What can hang from each mark
k353: k32 k419 k729
k546: k32 k419 k439
k32: k546
k842: k419 k815
k303: k353 k546 k709
k815: k842
k964: k729
k419: k353 k546 k964
k439: k353 k546 k709
k729: k353 k546 k842

Every row comes from one small tree of marks. The marks that hang from a mark follow it in brackets, in the order of their numbers. Every link used is in the known rows. Which tree was each row made from?
Known rows
k964(k729(k353(k32 k419(k546)))): [ -4  13  15   4  36 -22 -50 -11  18 -15   0 -23  -2  18  -9  19  31  -5
  23  17  13 -46  14 -13 -11 -16  -1  33   3 -17 -24   9 -27 -18 -31  -1
 -20 -14 -28  43  -4  39 -24 -12 -17  20  -2]
k546(k32 k419(k964(k729)) k439(k709)): [-31   1 -10   8  14  20 -11  20  -9 -44   1 -18  23 -14   0  38  19  -1
   6  -9   7 -45  19  -4 -20  21 -15 -29   4  19  -1 -46  -8  -8 -16  15
  22  19 -28  54  -8  12 -40  -1 -14  -3 -28]
k353(k32 k729(k546(k419(k964)))): [-10  -1  12   1  42 -24 -48  -9  33 -27  -6 -21  -2 -17  -9  20  31 -10
  37   9  16 -29  18 -29 -13 -15   1   0  -3 -10 -12  -9 -29 -20 -18   0
 -16   0 -23  44 -29   6  -9  12  -6  12  -5]
k546(k419 k439): [-17  -9   2 -19 -28   1  -6  11  -5  -1  -7  -5   3   0  23  23   5  -9
  -7   4  -7 -19   0   1  -5  21  -2 -26  17  10  12 -16   1  -5  -8   8
   9   0  -8  22   6  14 -26  -2 -19  -1 -13]
k546(k32 k419 k439(k353 k709)): [-22   1  -4  -1 -15  12  -7  21 -28 -42  -2 -27  22  15  19  21   0 -39
  -7 -18  14 -31  -2  16 -15  29 -21 -37  17   9  28 -33 -19 -15  -9   7
  46  37 -31  48  -6   0 -44  -3  -2  18 -51]
k419(k546 k964): [-24  -8 -12  15  27  -5 -16  -5  -1  -8  -6   8   8 -17   5   9  21  14
  11 -37   9 -14   9  -1  -7 -32  -9  13   4   4  -6  13 -11  -4 -16  -1
  15   8  11  12   1  14 -25  11   9   2  -5]
k303(k546(k32 k419(k964) k439(k353)) k709): [-52 -27  -9   8  13 -16 -41  21 -27 -45 -24 -33  16 -13  19  26   2 -25
  23 -14   6 -36   7  -9  -4   9  -9 -53   3  22   5 -27 -31  -7 -13  22
  31  47 -11  47  14  15 -29  25 -12  23 -32]
k32(k546(k419(k964))): [-29   5   1  -4  15  -9 -30  11 -13  -5  10  11   5 -13   8   4  13  -2
   1 -24  -5 -25   9  -1 -15   1   4 -12   4  24  -6 -15 -21  -7 -21   3
   5   1  -2  31  21   6  -3  31 -12  -1 -21]
k439(k353(k32 k419(k964) k729) k546 k709): [  3  14 -15  26  43   3 -30 -12  -3 -56  -4 -37  17   2 -28   6   0 -44
  11  -6  35 -24  13 -12 -18 -31 -13  14   3 -20   1   4 -38 -26 -16 -17
  27  17 -20  63 -38   7 -29 -24  42  42 -19]
k842(k419(k546(k439(k353 k709))) k815): [-21  -8 -13  -1  -4  26  -5  -8 -33 -28   7 -14  18   7   3  23   7 -35
 -33 -46  49 -13  22  21   6  -2 -49 -16  43 -10  31  13 -14  -7 -32 -29
  24   9   9  73  -3  17 -40  13   5   3 -42]
k353(k32(k546) k419(k964) k729): [ -7  22  16  21  41 -22 -48  -8  10 -28   5 -22   2  -9  -3  22  11 -11
  25 -10  12 -21  23 -24 -12   1   4  -1  -2  -1  -9  -4 -14 -19 -15   6
  -9 -16 -13  37 -10  14 -10  13  -3  25  -8]
k303(k353): [  0  -4   3  -8   2 -10 -13   6  -7   3  -8  -6   0   8  10   2 -15 -11
  -2   9 -12 -11   7 -10   0  -7   7   5  -9  -4 -12   3 -20   1  -2   5
  -2   9  13   0 -14  -4   3 -12   3   7  -4]
k32(k546): [-16   4   9   2   1  -3 -16   2 -11  -4  16   0   4   1  -2   0   1  -9
   1 -21   1   3  11  10  -6   6   1  -9   1   6  -3  -5  -4  -2  -3   3
   4  -7   8  14  12   1  11  22 -11  12 -14]
k353(k32(k546(k439)) k419(k964) k729): [-21  14  17  19  15 -16 -44  -4   9 -35   2 -31   3  -7  10  42   7 -15
  22 -17  15 -17  34 -24 -11  11   6 -25  12  -2  -4 -13  -1 -26 -12  14
   4 -19  -5  43 -16  26 -30   3  -8  29 -11]
k964(k729(k353 k842(k419))): [ 13  10  16 -19  22  -4 -14  -8  11  -7  14  20  -3   0 -34  38  36   7
  13  26  10 -34  42  -3  10   8  24  -6  17 -14 -35 -15 -27 -11  -6   7
 -31 -17  15  29   0   2  -4   2 -19   2 -16]
k729(k353 k546(k32 k419(k964) k439) k842): [-42  -4  11 -12   7 -25 -30  11  24 -27  -8   4   5 -22   4  55  32 -20
  38 -14  25 -56  39 -20  -7  -3  16 -58  37  -8  -6 -38 -47 -31   0  34
  20   4   1  53  -5   9 -41  20 -33  31 -41]
k439(k353(k419 k729) k546 k709): [ 10   0 -16  11  23  12 -18 -15  -9 -38   0 -23  14   7 -30  -5  -1 -50
  -8  13  24 -14   6  11  -5 -17 -42   9   7 -24   3  16 -42 -12  -8 -17
  22  11 -12  49 -29  -1 -17 -25  37  30 -18]
k303(k353(k729(k546 k842(k815))) k709): [-14 -11  16 -13  44 -29 -24 -10  22 -17 -10 -30 -14 -38 -25  36  -2 -28
  19  30  19 -17  32 -26  25  -7 -31 -26   3 -29 -13   8 -63  21   9  10
 -27  -8  18  44 -54 -27  18  11  -8  19   5]
k303(k353(k32 k419(k546 k964(k729))) k709): [-20   5   5  10  64 -35 -54   2  -5 -33 -23 -39  -1  -7   3  22   8  -1
  35  12  -6 -54  13 -27 -17 -29   0  21 -20   5 -35  16 -40   7 -25  15
  -4   2 -18  51 -21  18 -22  -8  -3  25   8]
k815(k842(k419(k546))): [ -5 -16  12 -22  30  -7  -2   3 -11   6   6  15   2   6   6  10  23   6
  -5 -24  19 -18   6  29   6  17  -9   7  21 -19   5   9   8  -2 -14 -11
  -1 -14  30  27  13 -15 -23  34 -10  27 -44]
k815(k842(k419)): [  7  -6  14 -22  17  -2  12   7  -8   5   8  14  -2   7   3   6   4   5
 -11  -2  13 -11   4  15   9  33   7  -6  18 -18   1  -7  14  -1  -5  -4
  -9 -14  23  14  14 -27  -4  25  -9  18 -37]
k353(k32(k546(k439(k709))) k419(k964) k729): [-20  13  15  20  24   0 -30  -3  -1 -46  -1 -39  19 -11   4  40   2 -27
  18 -25  20 -14  29 -12 -16  13 -11 -27  20   0   3 -10  -5 -21 -11  11
  27 -12 -19  61 -36  11 -35  -5   3  34 -23]
k303(k353(k32) k546(k419(k964) k439) k709): [-42 -29  14 -14  19 -35 -48  18 -14 -22 -35 -46  13 -12  31  35 -13 -19
  31   4 -11 -35  14 -31 -10  -3  20 -34  -4  18 -10 -14 -32  -1 -14  18
  11  22  -4  54 -15  12 -16   5 -19  34  -8]
k546(k32 k419(k964(k729))): [-17  10  -7  10  30  -2 -29  16   2 -24   5   0   5 -12  -7  19  28  16
  12   8  -1 -49   9 -14 -16   8   3  -3 -15  18 -16 -41 -18  -8 -23  10
 -13  16 -22  30  16  16 -16  17 -16 -14 -14]
k964(k729(k842(k419 k815))): [  9  17  -1 -19  22   4   1 -11   3   1  22  15  -5 -18 -38  37  22   9
 -12  16  26 -20  31  -4  15  13   0  -9  21 -17  -8 -24 -17   8 -12 -11
 -40 -35  14  47  12   2   1  24 -23 -12  -7]
k815(k842(k419(k353(k32 k729) k546 k964))): [ -7 -19  21   7  74 -22 -39   1  11 -20   4 -15  -2  -3   3  44  42  18
   8 -46  36 -40  33 -11  -8   8  15  31   9 -20  -8  19  -4 -20 -28 -27
  -9  -1  37  35 -27 -16 -50  23  16  36 -53]
k32(k546(k419 k439(k353(k729) k709))): [-27  -5  10   4  -4  12 -28   6 -19 -47  12 -34  20   8   1  26  12 -43
 -10 -13   4 -12  18  21  -8  32 -34 -31  14   2   7 -16 -28 -10 -16  -3
  28  26  -9  52 -28   0 -27  -7   7  13 -43]
k353(k32 k419(k546 k964(k729(k842(k815))))): [-16  28 -10   8  58 -28 -28 -14  21 -15   5 -11   1 -30 -22  44  25  12
  19 -12  30 -44  15 -23  -8 -24  -9  11  24 -20 -10 -10 -33   0 -25  -5
 -14 -36 -10  71   2  26 -36  16 -15  14   2]
k303(k353(k419)): [  7   6   0 -12   7 -22 -20   1  -6   8 -18  -3  -3   9  17  -2 -21 -21
  -3  26 -11 -25  -3 -14  -2  -9  -2   3   1  -6 -10  15 -30   1  -8  11
  -3 -10  -5  11  -5   4  -8 -13  -3  12  -1]
k964(k729(k353 k546(k419 k439) k842(k815))): [-33  -2   8 -26  -3 -10 -27  -7  38 -12  12  -8  -5 -18 -26  55  30 -21
   8  30  26 -43  41 -17   5   4 -14 -38  40 -29 -16 -27 -50  -6 -15   6
 -28 -21   2  73  -8  22 -11   2 -43  -6  -8]
k303(k709): [ -9  -8   8  -1  13  -3   1   5 -10 -12 -12 -15  -5 -11   2   1  -4  -2
  11   9  -3  -6  -4  -1   5   8  -9 -10 -10  12  -2   9  -6  15   7  11
   2   9  -9   7  -8 -14   8   4   0   5   6]
k353(k419 k729(k546 k842)): [  8   6   7 -13  35 -32 -19 -22  38 -10  -5  -2  -4 -26 -25  25  23 -20
  38  30  15 -17  17  -7   7 -10 -18 -20  22 -38 -13   7 -44  -4  12  19
  -8 -39  -5  30 -30 -11 -14   4  -9  26   2]

Write each row's tree
[  7 -23  10   1  39  -5 -40 -14  -2  -3   6   0  -5  -1  -3  34  47   6
  -3 -23  25 -29  34   0   4  -8 -13  28   6  -7  -4  39 -19 -12 -24 -29
 -17  -6  26  19 -16   3 -35  18   9   7 -31]	k842(k419(k353(k729) k546))
[-12   5 -14  37  60  -3 -34  -6  -9 -54 -12 -21  22  -8  -5  17  25 -25
  15 -29  29 -42   8   1  -6 -17 -55   4   3  -5   6   9 -43 -17 -24   3
  35  28 -22  44 -27   6 -54   2  28  24 -38]	k439(k353(k419(k546(k32) k964) k729) k709)
[-11  -3  -4 -13   0  -2 -23  14 -14  -7   6   0   3   5  -1   4   9 -24
  -2  -3  20 -38  -2   5 -14  -2   3  -6  -1   3  21 -34 -16 -15  -7  -6
   4   8 -13  45  25  10 -10  26 -17  31 -31]	k439(k546(k32 k419))
[-34 -24   0  13  -2  -6 -28  11  -8 -17   0 -20   5   4  27  44  25  -5
   2 -56  26 -32  22   4 -13  -1  -3  -8  14   2  18   4  -1 -17  -8  -3
  28  11  15  22  -1  18 -62  14  -9  29 -39]	k419(k353 k546(k32 k439))
[-20 -19   0 -14 -12  10  -4  14 -15 -11  -7 -21  14  -3  20  32   6 -17
 -19 -21   8 -30   4   5 -19  18 -10 -17  25  12  18   6 -14  -4  -9 -13
  36   9 -11  37 -20  -8 -48 -13   3   5 -37]	k546(k419(k353) k439(k709))
[-21  12 -22  30  44  -5 -23   3 -26 -45 -12 -12  24  -3   5   4  13 -25
   9 -43  29 -44  -5  10 -16 -26 -39   0  13   2  12   9 -40 -15 -22   5
  54  24 -26  49  -2   9 -54  11  21  27 -43]	k439(k353(k419(k546(k32) k964)) k709)
[-35 -12  -6   8  -3  -7 -29  25  -7 -19  -6  -8   3 -11  30  46  16   3
  -4 -37  14 -53  19 -20 -20  12  17 -27  13  24  12 -18 -11 -23 -15   2
  23  20  -1  26   8  11 -58  13  -8   7 -39]	k546(k32 k419(k353 k964) k439)
[-10 -27  12 -17  38 -12 -14   6 -11   7   7   7  -2   8  11  22  28  11
 -14 -42  27 -33  14  21  -3  12   2  19  23 -19   0  28  -4  -6 -18 -25
   4 -11  40  22   8 -20 -39  32   3  28 -56]	k815(k842(k419(k353 k546)))
[-19   8   2  10  41   6 -50 -10  18 -29  19   7  -5  -9 -36  26  31 -10
   6   3  57 -52  58 -36   5 -18 -11 -10   9 -15 -16 -15 -33 -21 -36  -6
 -46  -3   1  67  17  29   7  41 -29 -15 -23]	k842(k419(k964(k729(k353 k546(k32)))) k815)
[  8  20  22  -2  11 -22 -31  -5  13  -4 -10 -17  -6  18   8   9  -1 -20
  14  18  14 -31   3 -24  -5  -1  15   8  13  -9  -1   7 -18 -23 -14   3
  -9 -11 -30  27  -2  17 -12 -11 -11  23  -8]	k729(k353(k32 k419))
[ -5  -6  15  -6  29 -17 -41  -1  20 -20   1 -14  -1  -8  -7  18  33 -20
  27  19  18 -35  14  -7  -1   9 -23 -16  -6 -11   4 -19 -32 -14  -9   9
 -19   3 -26  36 -11  -2  -5  27 -22  13 -23]	k353(k729(k546(k32 k419)))
[-27  -7   0   8  -4   0 -25   5  20 -40  11 -24   7   0 -14  30  22 -14
  27   5  19 -17  33  -4 -12   4  -6 -32   2 -16 -10 -32  -1 -12   2  20
  -1  -5  -6  37  -1  23 -15  10 -28  14  -7]	k964(k729(k546(k32 k439)))
[  0  -2   9 -13  20 -25 -20   6 -17  -3 -30 -18  -8  -2  18   0 -27 -23
   7  34 -14 -32  -8 -16   4  -2 -11  -8 -10   7 -12  24 -34  15  -1  21
   1  -2 -13  17 -15 -10   0 -10  -4  16   5]	k303(k353(k419) k709)
[-33   7   6  -3  11  -9 -25  19  18 -31   2   1   6 -17  -6  68  38   5
  22   6   4 -65  40 -20  -6  18  22 -39  19   5 -24 -58 -31 -22  -8  32
   1  11  -1  43  -1  20 -42  -1 -30  10 -28]	k546(k32 k419(k964(k729(k353 k842))) k439)
[ 13  24  29  -2  43 -10 -22  -9 -16 -48  22 -23  17   5 -30  36  23 -37
  21 -23  34  -9  38  20  -4  23   9 -17  20 -20  -3 -20 -32 -20  -3  -9
  15   0   0  64 -33 -27 -17  18  12  50 -55]	k439(k353(k32(k546) k729(k842(k419))) k709)
[-18 -14   1  -8  44  -5  -5   5 -10  -4   3  22   4  -8   7  13  25  19
  -2 -41  21 -26  14  13   4   1  -4   6  19 -10  -4   8   3  -7 -21  -8
   5  -7  38  28  13 -13 -28  36  -2  22 -42]	k815(k842(k419(k546 k964)))
[  1  -9  13   3  29 -13 -42  13   4 -11   1 -17  -5  -2   9  34  30  -3
  -2   1  14 -47  10 -15  -7  24  -4   6 -10   7   9  -9 -26 -15 -12  -9
 -15  14 -11  16 -14  -6 -30  14  -4   6 -37]	k546(k32 k419(k353(k729)))
[ -7  27  17 -17  26 -40 -29 -20  36  -1  -4 -14  -9  -9 -17  28   5 -35
  23  14  49 -34  18 -31   3 -18   0 -19  44 -40   5   0 -50 -18  -7   1
 -19 -39 -20  69 -10  11  -7  15 -29  31  -8]	k729(k353(k32 k419) k546 k842(k815))
[-12  -3  -5 -14  10  12  -8  14 -25 -18   7  -7  19   0  -8   2   6 -35
  -4 -11  28 -35  -4  16 -18  -2 -16  -8   3   5  29 -31 -21 -11  -5  -8
  27  15 -27  62   5  -6 -17  19  -5  36 -43]	k439(k546(k32 k419) k709)
[-33  -3  -2   8  33  -7 -52  11  -5 -16  22  -2   1 -11 -11  23  32  15
  -5 -20  -6 -45  26 -11 -29   0  13  10  -7  23 -32  -6 -32  -5 -30 -11
  -9   2   6  34  15   9 -14  21  -5 -14 -21]	k32(k546(k419(k353 k964(k729))))
[-11  11  11  -6  18 -26 -22 -17  24 -11  -5 -30  -3 -21   4  69  20 -16
  11 -10  38 -25  22 -15  10   7 -24 -18  41 -30  23  -7 -19  -7 -10  -2
  -8 -38   0  66 -27  24 -55   3 -20  38  -8]	k353(k32 k419(k546(k439)) k729(k842(k815)))
[-18  -7  14 -12 -16 -18 -28  14   0  -8  -5 -31  -1  10  29  41   9  -9
  -3 -17   8 -34   7 -17 -25  19  31  -8  19   8  15  -8  -2 -20 -14 -13
  11   3 -12  33  -8  12 -46  -7 -11  19 -27]	k546(k419(k353(k32)) k439)
[-42  -4 -12   9   6   3 -23  12 -10 -60  -7 -24  25  -6   4  19  12 -42
  16 -30  28 -37  14   1 -22  -7 -25 -49  24   2  13 -23 -35 -23 -14  13
  54  37 -25  65 -12   4 -43  10   1  19 -49]	k729(k546(k32 k419(k964) k439(k353 k709)))
[-11   9  -7 -16  30 -11  -6 -17  13  -4   8  25  -1 -38 -30  29  16  -7
   7 -19  47 -20  38 -18  10 -26  -2 -30  40 -21   0  -3 -33  -4  -9  -6
 -14 -33  23  58   6  -6  -3  48 -16   1 -16]	k729(k546 k842(k419(k964) k815))
[ -5  -3   3  -9  31  -1   8   9  -5  -4   4  21   1  -7   1   9   6  17
  -7 -18  15 -19  13   2   5  17  11  -8  16  -8  -7  -6  12  -7 -11  -2
  -2  -7  31  15  12 -23 -12  27   1  10 -36]	k815(k842(k419(k964)))
[-23   3  -9  22  39  -5 -33   2  21 -39  10  -6   7 -16 -30  14  27   4
  35  -2  19 -27  30 -18 -14 -22  -3  -9 -11  -9 -25 -24 -19 -11  -8  17
  -5   3  -7  31   1  15  -1  21 -12  -2  -5]	k419(k964(k729(k546(k32))))
[-11 -23   9  -2  11 -25 -53   2   3 -13 -22 -35  12   4  19  39  -7 -35
  19  23   4 -29  25 -18  11  11 -18 -30   0 -17  -2 -15 -28 -14  -3  25
  -6  -4   7  32 -19  24 -26  -1 -23  38 -18]	k303(k353(k419 k729) k546(k32 k439))
[-17  33  -2  23  25 -25 -44   1 -14 -36   5 -20   6  10   3   0  -7 -26
  15 -28  14 -24   7 -13 -23 -12  15  -4   9   3  -8  -1 -25 -23 -21   2
  20   4 -16  42  13  18 -17  16   8  27 -21]	k439(k353(k32(k546) k419(k964)))
[ -4 -13   8   9  44  -1 -47  -7  -4  -5  14  -9  -8  -7  -1  45  40  -4
 -21 -37  58 -43  37 -12  13   5 -31  17   9  -8  26  16 -20 -12 -33 -35
 -33  -3  18  47  -3  13 -36  45  -8   5 -45]	k842(k419(k353(k729) k546(k32)) k815)
[-27   1  14  13  16  -2 -52   6 -11 -38  27 -20   5   4  -6  54  27   4
   8 -42  23 -33  62 -16 -29   8  48  -9  12  11 -24 -13   7 -27 -27 -12
  -5 -12  20  55   7  25 -34  20 -10  14 -34]	k842(k419(k353(k32(k546(k439))) k964(k729)))
[-13  14 -31  22  16  -7 -32   5 -17 -38  -1  -1   6   5  -9  -3  -5 -33
   4 -17  30 -41   7  -9 -17 -32  -2  -4   6  -4   6 -12 -34 -29 -12   0
  27  19  -4  44  23  21 -28  11  15  35 -25]	k439(k353(k419(k964)) k546(k32))
[-33 -25   2  13   9   8 -14  13 -19 -27  -1 -28  23  -1  20  43  19 -15
  -3 -65  34 -29  18  16 -19   2 -22 -10  20   3  25   7  -6 -13  -5  -6
  51  17   0  38 -21   2 -66   7   3  34 -51]	k419(k353 k546(k32 k439(k709)))
[-28 -25  -7   4  10   1 -28  -1 -13 -13  -2   9   3 -10  20  46  30  10
  -5 -60  28 -36  42  -5 -11 -21  10  -3  29   9   0  28  -2 -19 -26 -15
  19   0  38  32   4  19 -62  17   4   8 -36]	k842(k419(k353 k546(k439) k964))
[  9  24  -2   8  19 -10  -9  -2 -15 -33 -10 -34  15  20   0  -6 -13 -40
   6  -2  17 -15 -16   2 -18  -2 -10   4  13 -11  11   6 -24 -15 -10  -6
  33   7 -44  45 -17  -3 -26 -18  20  27 -21]	k439(k353(k32 k419) k709)
[-42  -9 -18  32  14  13 -13  10 -24 -58  -6 -23  32  -1  12  27  13 -23
   7 -67  30 -24  18  14 -16 -15 -28 -22  18   5  16 -10 -14 -18 -13   7
  66  44   0  44 -16  15 -63   0  20  27 -46]	k419(k546(k32 k439(k353 k709)) k964)
[-24  -9  13   1  26  -4 -30  -4  23 -47 -11 -39  18 -20  -2  37  23 -25
  34  -7  25 -22  27 -19 -19  -1 -16 -26  17 -10   1 -13 -20 -20 -14   2
  22   6 -29  68 -51   3 -33  -6  -1  22 -20]	k353(k32 k729(k546(k419(k964) k439(k709))))
[ 17  20   7  17  34  -6 -21 -11   0 -44  -6 -45  12  16 -10   7   2 -38
  10  13  18 -16  -5  -6  -8   7 -24  10   4 -18   6   9 -28 -14 -11  -7
  16  11 -41  39 -44  -4 -26 -27  26  26 -17]	k439(k353(k32 k419 k729) k709)
